Known rows, with every step that occurs
metuz rasar sokof: [-58  34  -9  19 -20  20 -31 -22 -62 -18   1  39   4  24  30  -3  -9  -7
   5 -38  32  29 -24 -12  -1 -25 -76 -19  14 -11   1]
gudaf sigo paro veles metuz rasar: [-10  35  45  -3 -17   6 -38   6 -36 -20   3 -13 -49   9  74  32  -2   0
  -6 -69  43   5  19 -27   4 -42  -5 -35  18 -34   9]
vuki raguvup rasar kivok: [-59   0 -12 -21 -16   4 -46 -47 -46 -50  20  20 -17  46  23  37 -16  -1
  -4  36  17 -14 -18  -7  -4 -30 -45 -47   8  -9 -17]
gudaf sigo paro: [-22   2  10 -36 -13 -21 -14  -2  -2 -28  -1 -16 -45 -17  32  58 -22  20
  -7 -27  17 -27  20  -1  23 -55  15 -30  20 -28  15]
rasar metuz veles feme: [-48  47  23  -2 -22  -6 -25 -47 -42  -8  11  27 -14  23  29  26 -15  -9
 -16 -30  22   4  11 -31   4  -4 -49 -36   9 -26  14]
siko sigo paro rasar raguvup vuki: [-35 -33 -31 -46 -22  14 -51  -5 -72 -53  21  55 -25  45  41  98 -40 -19
   1 -13   9 -28  11 -17  15 -46 -42 -30  17 -18   2]
veles paro sigo: [-38  22 -12 -43 -22  -5 -12 -35 -41 -17   9 -30 -36  33  47  62 -33   1
  -1 -47  32  16   1 -23  16 -42  24 -33  27 -22 -14]
rasar raguvup: [-30  -3  -1 -26 -33  -1 -21 -37 -33 -36  12  45 -12  15   8  32 -26  -3
 -15  -9   7  -4  20 -15  14 -33 -62 -34  19  -4   2]
raguvup vuki: [  5   1 -21 -30 -17  12 -46   6 -36 -45  23  -9  -9  41  39  57 -21 -17
 -14 -30   5 -18 -13 -26   5 -32 -40 -19  13 -11  -6]
rutam veles sokof: [-27  25  31 -25 -30 -16 -17 -51 -27 -36  -1 -29  -1  28  60  19 -15 -19
  17 -36  16  13   4 -12   5  -9  -8  -6  28  -5  -2]
siko sigo paro veles metuz rasar: [-45  31  40   7  -8  -1 -46  17 -42 -31   7  -6 -49  19  82  42   5 -15
   6 -77  42  -4   9 -27   9 -34 -14 -34  25 -34  13]
siko sigo paro: [-78  -4   5 -20   1 -32 -27  13 -10 -44   7  -7 -43  -3  45  74 -11  -4
  12 -41  15 -43   4   0  30 -43   0 -27  32 -29  22]
gudaf sigo paro rasar: [ -3   5   0 -46 -18   7 -22  -4 -45 -34  -7  25 -52  15  39  74 -32  23
   1 -17  28 -25  18  -2  23 -60  27 -32  10 -25   3]
gudaf sigo: [ 19  15   5 -34 -22   0 -21 -18 -12 -31  -7 -20 -46  -2  35  32 -19  27
  -6 -42   4  -1  20   0   3 -51   1 -31  13 -25   6]
vuki raguvup rasar metuz veles rutam: [-22  25  22  10 -31  -7 -50 -49 -42 -25   5  26 -12  49  64  25 -19 -42
  -8  15  36 -10  -7 -35   3 -25 -53 -37 -11 -29  -1]
vuki raguvup: [-56  14  25 -26 -28 -10 -53  -4 -17 -50   1 -52  15   8   8  25 -20   7
   7 -27   4  -8  22 -32  10 -33 -19 -21   4 -11  -1]
kivok rasar: [-20   6  14 -14 -22   2 -25 -34 -38 -29  -2  24 -55  39  23  43 -25  10
 -33  -4  29   2 -19  14  14 -31 -45 -34  13 -12  -6]
metuz rasar: [-68  46  15   3 -11  22 -39   4 -47 -31   2  16 -26  17  43  21   6  -4
  -7 -43  44   6  -8 -21   5 -26 -46 -32  14 -16   5]
metuz veles feme sigo paro rasar: [-45  10   2 -29 -12  -7 -23  -8 -63 -23  -2  25 -49  24  21  83  -8  -4
  14 -44  28 -11  -8 -29  20 -44  29 -32   9 -32   1]
siko sigo paro veles rutam: [ 23  -4  14 -23 -13 -31 -25 -13  -9 -28  -3   5 -47  34  75  45 -41 -30
   1 -31  18 -32 -18 -22  15 -45  31 -23  15 -30  -4]
feme veles rutam: [ 30  27  12 -17 -27 -20  -6 -21  -7 -24   4 -20 -28  40  39   5 -15 -27
   1 -25  22   6 -36 -33   6 -39   8 -21   2 -17 -13]
siko sigo paro rasar sokof: [-43  -3 -25 -10 -17  -1 -26 -19 -68 -31  -2  54 -17  33  36  49 -33  -1
  23 -24  19  -5 -13   3  17 -44 -27 -17  18 -19   4]
metuz veles paro rasar: [ -2  25  11 -32 -20  14 -15 -27 -68 -37  -9  23 -31  39  28  74 -24   1
   6  -4  44   7   1 -29  17 -35  20 -36   6 -25  -7]
kivok rasar sokof: [-19   2  -9   5 -29   2 -19 -52 -55 -16  -3  46 -19  42  15  14 -34   4
 -16  -7  20  26 -34  16   6 -29 -76 -21  14  -8  -8]
rutam veles: [-26  18  -4 -30 -28 -25 -30 -23  -7 -45  -2   4 -21  34  25  54 -17   3
   7 -64   7  14  10  -7  11 -28 -14  -7  28   6  -2]
sigo siko: [ -2  32  -1 -27 -24 -25 -10   9  -8 -18  14 -13 -36   2  28  49  -5  -8
 -15 -26   8  10  33 -19  17 -34   7 -18  18 -18  14]
veles metuz rasar: [-40  62  41  14 -20  12 -38   3 -46 -29  12 -29 -28  18  69   5  13 -14
 -11 -37  54  10   0 -31   5 -24 -39 -33  18 -21   7]
sigo paro rasar metuz veles rutam: [-12  31  17  -6 -27 -14 -27 -39 -54 -19   3  62 -31  42  66  48 -26 -31
 -13  12  40 -23 -10 -27  19 -39 -24 -34  -2 -28   5]
gudaf sigo siko: [ 25  28  -1 -40 -28 -22  -8   1  -4 -13   3 -26 -54 -13  36  52 -11  13
 -13 -35   1  19  51  -7   9 -50  28 -23  15 -31  18]
rutam veles feme sigo siko: [-28  34 -16 -41 -34 -47   1 -13 -10  -6  11 -50 -42  10  16  54   3 -16
  11 -65   1  39  27 -26   6 -35  49 -11  25 -23  10]
veles paro rasar sokof: [  3  18 -22 -19 -33  13  -3 -47 -72 -24  -3  23   4  44  22  20 -41  -1
  13   8  35  21 -17  -9   9 -37 -15 -20  14 -11 -13]
paro veles metuz rasar sokof: [-10  33  13  24 -26  12 -34 -22 -61 -13   5  23  -3  34  51  -7 -10 -14
   4 -59  30  33 -16 -24  -6 -25 -62 -19  16 -17  -2]

Rows
[-20  27   1 -46 -33 -27   6 -46  -9 -41  -1 -47  -8  29  22  50 -28  -2
  10 -14  37  19  12 -15  16 -31  31 -17  33  -3  -5]
rutam veles paro
[ -4  40  19   3 -29 -16 -27 -46 -39 -19   6  41 -22  38  62  24 -18 -33
 -17   0  28 -10 -12 -28   9 -29 -44 -32  -1 -25   5]
rasar metuz veles rutam
[-74  16   9 -10 -28  21 -33 -28 -57 -32   8  61 -16  15  21  26 -12  -7
 -13 -20  32   9  15 -22   8 -30 -78 -40  17  -8   6]
metuz rasar raguvup
[-24  27 -17 -35 -24 -23 -22   5 -27  -4  16  -1 -58  16  44  75 -14  -4
 -12 -68   4  25  34 -21  16 -41  17 -21  21 -24   5]
paro sigo siko
[-31   5 -24 -16  -9   8 -29 -49 -47 -41  23  50 -41  52  34  39 -10  -5
 -15  33  22 -17 -33   5  -3 -28 -50 -50  17  -9 -17]
raguvup rasar kivok
[-74   9  11 -18  -7 -37 -11  -9 -21 -14   7 -24 -37  -6  10  65   4 -13
  10 -57  17 -13 -13 -31  20 -37  20 -28  20 -35  13]
metuz veles feme sigo paro
[-44  31  -8 -33 -34 -25  -7 -40 -54   8  15  28 -65  30  43  94 -22  -5
 -22 -34  30  42  40 -13  20 -40   5 -38  19 -35   8]
kivok rasar metuz veles paro sigo siko
[ -8  32  26   6 -31 -13 -28 -59 -49 -14   1  56 -39  50  61  30 -25 -28
 -29  15  36  -2 -21 -15  10 -30 -55 -36  -3 -26   1]
kivok rasar metuz veles rutam
[-49  -1  -5 -33  -7  -3 -33   8 -53 -47  -2  34 -53  27  50  87 -23   4
  16 -27  27 -36   6  -3  28 -49  15 -30  19 -26   8]
siko sigo paro rasar
[-54  31  29  -1 -35  13 -33 -28 -55 -30  15  24 -18  17  42  13  -6 -15
 -16 -15  40  13  22 -28   7 -28 -73 -40  20 -13   8]
veles metuz rasar raguvup
[-30  16 -13 -44 -23 -10  -4 -31 -34 -14  10 -25 -43  37  28  64 -21   3
  13 -81  25  33  -6 -29  13 -45  31 -33  23 -24 -17]
feme veles paro sigo
[-25  38  44   6 -14   4 -39  11 -40 -23   9  -5 -38  19  68  30   3 -13
  -8 -64  48   0   6 -33   9 -31 -18 -32  20 -26   7]
sigo paro veles metuz rasar
[-22  32 -15 -46 -29 -25  -1 -11 -26  -3  16 -33 -48  14  43  75 -23  -7
  -9 -40  24  32  36 -26  19 -43  47 -25  25 -27   2]
veles paro sigo siko
[-44  24 -15 -35 -29 -32  -9 -38 -21 -22   4 -51 -29  27  14  35   0  -8
  24 -80   5  24 -10 -24  -1 -33  26 -15  27 -16  -5]
rutam veles feme sigo
[-56  11 -12  -7 -36  10 -49 -45 -44 -37  25  31   1  49  47  23 -13 -11
  -2   9  29 -25  31  -7   5 -29 -87 -44   4 -13   5]
vuki raguvup rasar metuz
[ 29  35  35  -7 -29 -22 -12  -2  -8 -30  20 -56 -29  26  36  13  13 -10
   3 -63  16  16   0 -32   8 -32 -11 -26  16 -18   1]
feme veles metuz
[-40  38 -12 -35 -31 -27  -7 -26 -45   4  19  13 -48  18  46  88 -14 -10
 -10 -48  22  35  48 -27  20 -40  13 -33  20 -34  12]
rasar metuz veles paro sigo siko
[  9  32  30   4 -18 -15 -32 -27 -25 -24  -6   7 -30  29  53  30 -18 -34
 -14 -11  26  -3 -30 -38   8 -26 -15 -25  -2 -26  -3]
metuz veles rutam
[-40  21  -5 -14 -38  -1 -19 -59 -55 -22  18  70 -35  48  38  30 -24  10
 -33   6  29 -13  11  22  17 -37 -89 -43  16 -10   7]
kivok rasar metuz
[-26   9  -1 -16 -31  26 -52  -9 -66 -39  30  14  -8  40  50  44 -16 -30
 -18 -17  28   2   7 -37   0 -30 -77 -31  15 -12   0]
veles metuz rasar raguvup vuki
[ 56   9  41 -23 -23 -26 -21  -4  -6 -23   9 -38 -47  10  64  42 -20   3
  -9 -61  12 -13  28 -22  13 -47  22 -29  22 -30   5]
gudaf sigo paro veles metuz
[ 41   3  18 -25 -19 -26 -17 -18  -7 -21   0   5 -34  35  61  34 -43 -28
 -13 -18  22 -30 -20 -29  15 -43  27 -21  10 -21 -10]
sigo paro veles rutam
[-81   5  -6  -8 -13 -26 -16 -31 -35  -9  19  12 -40  16  28  63   7 -22
   8 -36  31 -21  -5 -21  16 -34 -15 -41  17 -37  14]
raguvup rasar metuz veles feme sigo paro
[ 64  12  14 -22 -24 -13 -23 -26 -14 -23  -2   5 -33  47  63  17 -41 -26
 -13 -25  16 -14 -23 -30   4 -38  14 -22   6 -18 -17]
paro veles rutam
[ 33  -3   6 -29 -21 -33 -13 -19 -12 -17   1  -7 -41  34  54  39 -29 -30
   0 -38  15 -22 -28 -30  13 -54  41 -22  11 -26 -12]
feme sigo paro veles rutam
[-38  -7   5  -3 -20  13 -63 -16 -24 -48   8 -24  -8  40  34  33 -11 -16
   5  -2  29 -12   5 -24   0 -22 -42 -35  -1 -17  -8]
vuki raguvup rasar
[-22   4  16 -29  -6 -21 -22 -14 -12 -18   2  -9 -38  19  41  48 -38  -6
   2 -62  11 -18   7 -25   9 -20  25 -27  25 -31   5]
siko sigo paro veles feme
[-60  22   1 -11 -27 -16 -15 -56 -57  -5   7  10 -47  31  14  43   6  -9
   0 -56  14  19 -15 -17   1 -30 -28 -39  12 -35   5]
kivok rasar metuz veles feme sigo
[-47  19  12  23 -15  -3 -37  -9 -58 -18   4  20 -17  24  64  18 -10 -17
  18 -66  31  16 -11 -15   3 -33 -48 -21  25 -28  10]
siko sigo paro veles metuz rasar sokof
